Each row was made from one small tree. The marks that hang from a mark follow it in brackets, in alphabetical order. Every link used is in the known rows. Write each row's tree.
In the rows, zero is written as 100.
Known rows:
E[N[L Y]]: 74; 108; 86; 86; 63; 100; 111; 88; 133; 96; 89; 105; 67; 99; 82; 110; 111; 91; 98; 69; 96; 85; 122; 73; 123; 98; 113; 105; 138; 105; 124; 121; 116; 114; 84; 94
B[M[E[N[L]] R X]]: 111; 106; 84; 68; 56; 115; 98; 92; 132; 82; 75; 106; 98; 143; 113; 100; 104; 113; 101; 93; 100; 97; 141; 71; 115; 117; 111; 139; 98; 80; 121; 121; 104; 151; 137; 89
X[A[T] M[B E[N[L]]]]: 121; 114; 110; 95; 75; 65; 105; 42; 71; 70; 109; 99; 117; 175; 68; 103; 128; 77; 107; 71; 105; 134; 122; 48; 91; 86; 102; 138; 134; 86; 121; 97; 78; 106; 122; 117
L[N[J Y] U[Q]]: 114; 84; 81; 57; 101; 115; 137; 71; 122; 103; 120; 77; 105; 97; 124; 75; 109; 92; 61; 82; 96; 65; 104; 67; 132; 96; 138; 100; 126; 110; 106; 98; 115; 90; 104; 86
E[M N[J T]]: 78; 129; 94; 85; 77; 84; 96; 53; 137; 100; 81; 124; 104; 98; 102; 88; 101; 109; 107; 93; 110; 78; 107; 61; 143; 91; 99; 101; 157; 111; 130; 103; 110; 114; 91; 108
N[E[M] J L T[A] Y]: 62; 75; 118; 24; 63; 114; 121; 116; 116; 96; 136; 27; 50; 135; 99; 87; 142; 45; 90; 54; 125; 91; 80; 63; 154; 91; 70; 70; 142; 84; 64; 105; 135; 104; 74; 101
X[A[S T[N]] M[R]]: 126; 128; 98; 129; 91; 84; 108; 80; 78; 66; 78; 90; 123; 151; 81; 94; 128; 85; 112; 67; 121; 124; 130; 42; 73; 78; 120; 138; 143; 84; 123; 106; 74; 101; 99; 96
A[S T[N[J Y]] X]: 82; 104; 107; 91; 94; 112; 136; 114; 127; 99; 100; 62; 91; 123; 78; 108; 134; 90; 104; 103; 73; 93; 125; 34; 71; 98; 140; 104; 155; 76; 92; 89; 95; 123; 77; 107
Y[N[E L T]]: 79; 126; 97; 47; 93; 105; 130; 106; 107; 68; 95; 78; 75; 105; 75; 109; 111; 71; 118; 66; 113; 89; 99; 100; 98; 87; 131; 106; 154; 94; 103; 98; 106; 106; 84; 109
U[Q]: 115; 132; 83; 113; 90; 104; 104; 53; 146; 101; 68; 122; 96; 118; 128; 95; 91; 107; 91; 65; 92; 102; 123; 83; 114; 97; 129; 123; 137; 102; 115; 108; 90; 96; 75; 105
N[L T Y]: 75; 73; 92; 43; 75; 128; 115; 90; 136; 101; 100; 57; 60; 119; 95; 120; 141; 57; 83; 42; 96; 99; 97; 70; 128; 96; 99; 110; 150; 90; 95; 106; 123; 86; 83; 99
N[L]: 96; 106; 96; 84; 87; 111; 116; 85; 133; 84; 82; 82; 72; 112; 98; 108; 114; 79; 92; 68; 104; 96; 125; 82; 103; 103; 107; 112; 132; 97; 119; 108; 116; 101; 63; 113
L[N[E[M] J]]: 110; 117; 101; 46; 89; 106; 129; 87; 117; 82; 106; 94; 108; 97; 99; 76; 95; 103; 100; 85; 112; 86; 112; 77; 118; 116; 104; 91; 120; 113; 110; 93; 105; 108; 82; 102
M[B E[N] R]: 86; 84; 74; 71; 59; 92; 88; 84; 119; 91; 111; 136; 92; 136; 101; 133; 102; 131; 112; 83; 57; 102; 128; 55; 123; 119; 106; 143; 98; 53; 132; 121; 77; 148; 160; 101
R[M[E]]: 119; 130; 91; 88; 92; 79; 98; 78; 125; 94; 63; 131; 96; 137; 103; 116; 99; 99; 119; 94; 105; 118; 107; 106; 94; 106; 105; 109; 108; 73; 107; 97; 120; 118; 88; 110
X[M]: 110; 141; 86; 87; 82; 95; 103; 62; 115; 77; 55; 111; 116; 135; 97; 96; 95; 96; 96; 66; 126; 118; 122; 92; 79; 94; 108; 126; 124; 118; 122; 98; 106; 78; 70; 107
X[A[S T] M[B R]]: 123; 107; 96; 116; 86; 80; 84; 58; 69; 72; 90; 92; 127; 176; 79; 103; 134; 80; 107; 56; 105; 136; 122; 30; 85; 88; 115; 148; 128; 63; 127; 98; 65; 103; 119; 96
L[N U]: 116; 97; 81; 67; 113; 104; 145; 76; 111; 71; 103; 93; 109; 79; 106; 77; 101; 107; 77; 96; 98; 80; 121; 87; 87; 96; 137; 113; 132; 111; 123; 87; 122; 94; 98; 95
J[N[T]]: 93; 116; 89; 52; 105; 122; 107; 95; 118; 81; 90; 80; 106; 93; 90; 96; 94; 98; 97; 83; 101; 89; 147; 110; 102; 108; 111; 110; 149; 109; 131; 103; 114; 98; 82; 109
J[N]: 97; 129; 88; 66; 101; 119; 107; 100; 118; 80; 84; 92; 106; 96; 89; 93; 84; 105; 96; 90; 104; 86; 161; 113; 94; 111; 115; 104; 129; 113; 135; 111; 115; 109; 74; 110
L[N U[Q]]: 130; 99; 76; 86; 112; 101; 138; 65; 114; 79; 106; 102; 110; 90; 124; 71; 99; 111; 70; 88; 92; 75; 116; 80; 110; 93; 149; 116; 140; 111; 122; 91; 111; 93; 100; 97
M[B R X]: 85; 75; 74; 54; 85; 125; 93; 86; 128; 118; 102; 110; 104; 127; 109; 111; 109; 118; 77; 80; 53; 123; 152; 53; 120; 132; 115; 155; 80; 57; 132; 105; 101; 126; 157; 85
R[M[E[N[L]] X[A]]]: 114; 121; 98; 93; 95; 75; 105; 84; 110; 109; 85; 123; 96; 136; 85; 102; 116; 95; 108; 101; 100; 118; 122; 91; 113; 111; 107; 118; 105; 73; 115; 106; 123; 130; 116; 111
B[M[X]]: 114; 126; 87; 65; 76; 124; 106; 67; 145; 91; 57; 99; 114; 131; 114; 83; 93; 96; 90; 90; 114; 118; 144; 93; 91; 113; 116; 131; 105; 103; 120; 95; 117; 118; 100; 82
E[N[L T Y]]: 70; 94; 86; 72; 68; 103; 113; 84; 133; 97; 95; 94; 67; 96; 83; 114; 122; 85; 99; 62; 93; 88; 108; 70; 132; 94; 109; 111; 157; 102; 120; 114; 116; 102; 91; 94
L[N[J] U[Q]]: 123; 93; 85; 73; 115; 107; 139; 62; 120; 94; 113; 83; 114; 90; 126; 71; 100; 101; 66; 93; 99; 65; 112; 71; 122; 99; 140; 108; 134; 113; 119; 91; 110; 90; 96; 97
M[E[N[J]]]: 81; 123; 96; 72; 75; 91; 114; 75; 140; 91; 85; 113; 87; 113; 94; 114; 95; 114; 115; 92; 96; 94; 117; 81; 103; 112; 96; 110; 120; 93; 109; 115; 91; 127; 101; 117
Q[U]: 97; 127; 94; 80; 104; 103; 138; 61; 127; 87; 54; 108; 106; 106; 96; 103; 91; 84; 102; 76; 107; 111; 126; 95; 81; 82; 123; 136; 107; 106; 98; 90; 132; 108; 64; 96
R[M[B X[A]]]: 117; 110; 90; 84; 105; 89; 96; 62; 111; 124; 87; 121; 116; 142; 92; 97; 112; 86; 94; 94; 90; 141; 130; 90; 107; 112; 115; 130; 95; 69; 128; 84; 126; 112; 118; 92
E[M[R] N[J T]]: 79; 117; 85; 90; 70; 88; 88; 67; 130; 100; 81; 129; 104; 100; 110; 96; 105; 119; 106; 89; 102; 72; 111; 46; 153; 91; 101; 113; 150; 95; 135; 117; 105; 124; 109; 103
T[N[E Y]]: 83; 122; 92; 58; 72; 114; 145; 117; 137; 92; 102; 97; 73; 92; 88; 99; 98; 93; 107; 84; 104; 107; 128; 100; 92; 98; 119; 107; 127; 117; 103; 100; 114; 109; 82; 84
E[M[X] N[L T[A] Y]]: 66; 105; 94; 78; 64; 97; 106; 92; 129; 102; 104; 105; 78; 109; 94; 76; 125; 101; 84; 82; 94; 84; 121; 59; 152; 90; 98; 89; 143; 97; 115; 114; 140; 129; 110; 98
N[J L[U[Q]] T[A] Y]: 72; 52; 99; 51; 89; 126; 131; 90; 132; 116; 130; 14; 62; 119; 120; 90; 146; 44; 60; 59; 107; 77; 92; 59; 147; 78; 97; 87; 150; 85; 82; 107; 141; 82; 83; 92
J[N[E[M[X]]]]: 94; 135; 100; 46; 91; 107; 103; 116; 101; 71; 102; 95; 96; 110; 85; 81; 86; 106; 101; 96; 110; 87; 150; 110; 111; 117; 110; 100; 123; 110; 117; 107; 115; 124; 85; 117
T[N[E[M] J L[U] Y]]: 80; 100; 107; 47; 74; 110; 147; 122; 125; 95; 132; 64; 62; 104; 95; 88; 115; 68; 90; 97; 119; 74; 111; 79; 128; 91; 113; 90; 128; 115; 100; 99; 131; 114; 79; 98

Which tree is each row?
90; 117; 112; 63; 81; 108; 144; 116; 132; 90; 116; 77; 75; 98; 94; 88; 102; 80; 103; 100; 119; 81; 125; 84; 121; 101; 106; 94; 133; 119; 116; 99; 119; 117; 65; 108
T[N[E[M] J L]]
113; 130; 95; 93; 96; 74; 104; 79; 111; 110; 78; 132; 103; 133; 86; 100; 110; 103; 110; 103; 99; 123; 122; 95; 105; 110; 108; 121; 104; 73; 113; 104; 121; 129; 119; 106
R[M[E[N] X[A]]]
73; 111; 91; 83; 83; 127; 159; 120; 156; 116; 102; 67; 95; 81; 104; 70; 96; 93; 87; 97; 109; 102; 156; 96; 85; 80; 99; 69; 120; 112; 109; 108; 144; 108; 70; 70
T[A N[J Y]]
104; 115; 76; 91; 78; 104; 111; 78; 102; 101; 86; 111; 125; 146; 89; 105; 116; 113; 79; 78; 88; 113; 137; 67; 79; 94; 137; 154; 126; 97; 122; 104; 108; 101; 102; 119
A[X[M[B R]]]
94; 115; 103; 72; 83; 110; 150; 122; 129; 78; 109; 85; 66; 92; 86; 98; 102; 85; 107; 90; 107; 97; 132; 98; 98; 101; 117; 110; 138; 116; 117; 98; 117; 112; 67; 102
T[N[E L]]
111; 110; 74; 81; 72; 98; 87; 66; 103; 85; 76; 118; 119; 151; 102; 110; 100; 103; 91; 62; 103; 121; 128; 69; 98; 100; 111; 146; 107; 91; 135; 102; 97; 92; 110; 96
X[M[B R]]
97; 111; 87; 89; 83; 100; 81; 73; 113; 104; 95; 125; 116; 145; 108; 85; 117; 114; 87; 84; 83; 113; 137; 44; 127; 109; 112; 131; 100; 65; 128; 104; 97; 138; 139; 102
E[M[B R X[A[S]]]]
93; 67; 94; 9; 99; 113; 148; 92; 103; 84; 137; 51; 88; 89; 99; 84; 123; 77; 77; 79; 106; 80; 82; 74; 121; 102; 120; 106; 140; 104; 88; 84; 121; 85; 107; 86
L[N[E J T Y] U]
102; 112; 103; 104; 93; 93; 124; 99; 100; 79; 99; 83; 112; 149; 73; 105; 130; 97; 106; 100; 76; 110; 129; 38; 61; 93; 147; 127; 156; 81; 114; 74; 87; 116; 88; 113
A[S T[N] X[M[B]]]
84; 135; 87; 97; 73; 77; 95; 56; 131; 85; 73; 143; 100; 98; 99; 89; 100; 119; 110; 87; 103; 87; 111; 70; 130; 85; 109; 109; 163; 110; 133; 102; 110; 118; 94; 108
E[M N[T]]
67; 106; 106; 22; 64; 114; 118; 97; 129; 107; 105; 63; 66; 122; 92; 108; 110; 67; 101; 62; 117; 107; 94; 79; 119; 114; 92; 97; 109; 96; 71; 108; 104; 99; 76; 93
N[E J Y]
103; 93; 98; 29; 99; 117; 139; 87; 119; 86; 112; 72; 104; 87; 94; 88; 105; 91; 100; 73; 104; 94; 102; 80; 117; 120; 102; 106; 141; 108; 106; 86; 102; 89; 89; 95
L[N[E J T]]
110; 108; 78; 70; 66; 92; 87; 73; 102; 78; 86; 120; 115; 167; 102; 117; 103; 110; 100; 67; 98; 119; 120; 68; 98; 107; 102; 144; 97; 80; 122; 106; 87; 107; 126; 109
X[M[B E R]]
115; 119; 115; 104; 98; 83; 138; 67; 93; 70; 106; 83; 93; 118; 83; 84; 125; 73; 103; 88; 111; 116; 130; 64; 81; 73; 121; 121; 156; 94; 108; 95; 100; 109; 87; 109
X[A[T[N[E[M] L[U]]]]]
127; 100; 87; 70; 105; 93; 141; 79; 99; 66; 121; 97; 94; 95; 116; 71; 100; 106; 81; 85; 98; 79; 104; 85; 113; 98; 147; 119; 140; 108; 106; 88; 104; 97; 100; 99
L[N[E] U[Q]]
111; 102; 91; 89; 80; 93; 111; 67; 90; 83; 88; 99; 119; 154; 87; 115; 124; 104; 90; 85; 71; 120; 133; 38; 70; 90; 136; 150; 144; 77; 109; 93; 98; 103; 104; 119
A[T X[M[B R]]]
116; 112; 82; 59; 63; 123; 99; 87; 137; 83; 66; 105; 108; 149; 122; 99; 100; 113; 98; 91; 102; 110; 140; 78; 99; 119; 109; 141; 88; 77; 111; 114; 102; 143; 135; 89
B[M[E R X]]
92; 91; 105; 71; 105; 110; 115; 71; 117; 111; 117; 85; 110; 134; 82; 92; 125; 86; 88; 91; 65; 139; 149; 50; 96; 121; 119; 137; 107; 66; 125; 79; 89; 122; 138; 90
M[B X[A[S T[N]]]]
104; 122; 104; 109; 94; 88; 108; 87; 95; 70; 72; 82; 107; 156; 76; 107; 133; 95; 106; 84; 90; 110; 114; 37; 55; 95; 138; 126; 158; 75; 96; 85; 85; 107; 72; 125
A[S T X[M]]
89; 96; 116; 55; 80; 107; 139; 98; 127; 81; 107; 61; 65; 108; 91; 113; 116; 67; 109; 89; 93; 101; 118; 58; 99; 99; 108; 97; 144; 91; 93; 93; 107; 106; 73; 94
A[T[N[E J L Y]]]
82; 109; 88; 89; 71; 88; 84; 63; 114; 122; 109; 132; 119; 122; 98; 82; 109; 119; 89; 100; 86; 92; 141; 34; 158; 107; 107; 126; 107; 84; 145; 117; 101; 144; 149; 97
E[M[B R X[A]] N[J]]
100; 114; 78; 88; 69; 94; 110; 83; 100; 96; 94; 121; 120; 151; 83; 111; 116; 123; 88; 86; 83; 108; 133; 64; 85; 96; 131; 152; 124; 93; 119; 110; 100; 117; 117; 127
A[X[M[B E[N] R]]]
99; 107; 93; 89; 84; 96; 80; 69; 109; 97; 97; 121; 113; 148; 107; 88; 121; 110; 92; 86; 78; 115; 135; 35; 124; 107; 112; 129; 105; 59; 124; 100; 94; 139; 139; 102
E[M[B R X[A[S T]]]]
80; 125; 89; 83; 71; 83; 88; 60; 130; 104; 95; 151; 108; 115; 95; 82; 95; 125; 94; 104; 78; 97; 136; 61; 139; 109; 114; 115; 117; 98; 144; 97; 112; 139; 128; 103
E[M[B X] N]
77; 91; 105; 42; 80; 117; 155; 126; 127; 98; 132; 52; 58; 96; 91; 97; 116; 63; 89; 92; 114; 81; 115; 84; 117; 96; 116; 98; 128; 114; 99; 101; 127; 106; 77; 92
T[N[E J L[U] Y]]
111; 114; 80; 67; 58; 113; 97; 87; 135; 84; 69; 115; 106; 140; 115; 99; 98; 120; 103; 96; 100; 103; 142; 74; 108; 118; 112; 141; 96; 81; 120; 119; 101; 150; 140; 86
B[M[E[N] R X]]
93; 99; 117; 89; 100; 91; 129; 115; 114; 51; 103; 63; 58; 115; 86; 108; 124; 75; 124; 94; 91; 93; 108; 50; 82; 101; 126; 101; 157; 69; 100; 80; 87; 120; 71; 100
A[S T[N[E L[U]]]]
112; 124; 93; 73; 98; 88; 101; 87; 127; 106; 69; 125; 97; 137; 101; 108; 103; 103; 107; 103; 95; 122; 117; 102; 100; 119; 104; 116; 93; 69; 103; 96; 126; 123; 108; 109
R[M[E X]]
66; 108; 80; 85; 71; 101; 118; 80; 138; 99; 85; 105; 84; 87; 88; 98; 107; 103; 102; 70; 94; 103; 121; 81; 109; 85; 106; 104; 155; 101; 114; 112; 121; 104; 94; 80
E[N[T[A] Y]]
78; 104; 105; 108; 99; 123; 152; 140; 147; 96; 107; 48; 82; 89; 98; 69; 108; 83; 98; 100; 114; 85; 151; 82; 89; 89; 100; 64; 133; 96; 123; 103; 133; 120; 53; 85
T[A[S] N[J L]]
88; 115; 105; 62; 70; 111; 144; 124; 120; 94; 123; 84; 68; 110; 84; 85; 118; 78; 94; 84; 110; 99; 129; 83; 118; 96; 113; 101; 126; 114; 103; 106; 124; 123; 89; 97
T[N[E[M[X[A]]] L Y]]
86; 114; 97; 51; 98; 113; 123; 123; 96; 71; 111; 66; 95; 100; 79; 82; 100; 98; 100; 87; 105; 96; 148; 115; 92; 101; 111; 105; 154; 103; 108; 104; 123; 109; 79; 112
J[N[E T[A[X]]]]
65; 101; 109; 9; 59; 110; 101; 92; 124; 117; 123; 78; 77; 142; 97; 95; 114; 74; 89; 75; 104; 108; 96; 63; 145; 120; 89; 96; 91; 89; 77; 97; 109; 118; 107; 96
N[E[M[B X]] J Y]
116; 77; 85; 71; 120; 110; 147; 67; 120; 93; 122; 65; 114; 84; 129; 60; 111; 96; 64; 87; 98; 72; 108; 72; 123; 85; 129; 102; 153; 106; 112; 86; 122; 82; 100; 90
L[N[J T[A]] U[Q]]
78; 75; 112; 31; 70; 109; 125; 104; 111; 99; 139; 34; 39; 136; 104; 103; 132; 42; 76; 61; 118; 74; 78; 64; 151; 101; 109; 98; 124; 91; 70; 111; 115; 98; 77; 105
N[E J L[U[Q]] Y]
79; 148; 92; 65; 90; 94; 126; 100; 110; 67; 85; 100; 96; 103; 88; 84; 98; 93; 122; 78; 119; 98; 108; 106; 87; 72; 126; 90; 152; 94; 98; 95; 114; 115; 87; 102
Y[N[E[M] T[A]]]
72; 118; 104; 35; 96; 111; 130; 104; 112; 83; 102; 58; 79; 105; 78; 108; 112; 60; 114; 71; 120; 81; 95; 91; 112; 92; 121; 98; 148; 95; 101; 98; 106; 102; 79; 110
Y[N[E J L T]]
90; 116; 98; 36; 97; 114; 112; 111; 102; 68; 105; 75; 90; 100; 82; 97; 95; 94; 107; 80; 108; 94; 135; 114; 107; 113; 109; 112; 149; 106; 115; 100; 108; 102; 81; 111
J[N[E T]]
81; 80; 79; 62; 61; 96; 89; 83; 123; 101; 115; 122; 94; 136; 103; 133; 104; 124; 109; 86; 62; 97; 125; 47; 132; 122; 100; 138; 93; 55; 130; 120; 78; 147; 158; 100
M[B E[N[J]] R]
95; 119; 95; 65; 66; 87; 94; 87; 107; 72; 98; 122; 82; 135; 103; 101; 99; 106; 112; 75; 100; 112; 109; 75; 116; 106; 106; 124; 116; 81; 105; 100; 94; 126; 102; 107
N[E[M[B R]]]
83; 107; 85; 37; 92; 129; 105; 104; 119; 92; 97; 74; 98; 100; 86; 102; 104; 90; 91; 73; 99; 88; 140; 105; 112; 106; 109; 102; 140; 107; 118; 109; 120; 98; 88; 98
J[N[T Y]]
105; 123; 113; 114; 108; 96; 127; 72; 113; 87; 90; 73; 105; 118; 80; 91; 125; 75; 114; 83; 107; 119; 132; 54; 73; 90; 118; 113; 149; 82; 113; 94; 79; 109; 81; 98
X[A[S T[N[J]]]]
91; 77; 89; 62; 85; 112; 93; 95; 107; 108; 123; 101; 103; 164; 95; 113; 132; 115; 93; 81; 56; 129; 140; 41; 114; 135; 104; 155; 72; 32; 113; 114; 71; 154; 187; 102
M[B E R X[A[S]]]
118; 117; 86; 102; 68; 75; 95; 57; 75; 84; 101; 121; 128; 169; 79; 102; 118; 102; 102; 64; 107; 129; 129; 58; 100; 89; 106; 155; 112; 85; 132; 118; 76; 114; 144; 107
X[A M[B E[N] R]]
79; 81; 91; 46; 96; 127; 122; 123; 103; 79; 122; 41; 80; 102; 89; 87; 120; 73; 75; 78; 105; 73; 141; 102; 116; 89; 109; 88; 147; 99; 113; 112; 145; 101; 84; 101
J[N[L[U] T[A] Y]]
102; 142; 98; 91; 90; 98; 102; 60; 126; 99; 76; 122; 114; 125; 103; 72; 108; 107; 86; 89; 107; 113; 136; 73; 108; 99; 108; 114; 117; 101; 116; 102; 113; 120; 101; 115
E[M[X[A]]]
86; 105; 89; 72; 77; 126; 146; 116; 147; 102; 101; 84; 73; 92; 92; 102; 109; 82; 90; 83; 99; 91; 138; 89; 104; 94; 118; 99; 130; 116; 120; 108; 128; 107; 75; 88
T[N[L Y]]
81; 87; 115; 37; 63; 99; 113; 100; 107; 94; 139; 52; 46; 146; 112; 91; 132; 49; 77; 69; 124; 66; 73; 57; 167; 94; 106; 87; 124; 92; 71; 109; 120; 110; 79; 113
N[E[M] J L[U[Q]] Y]
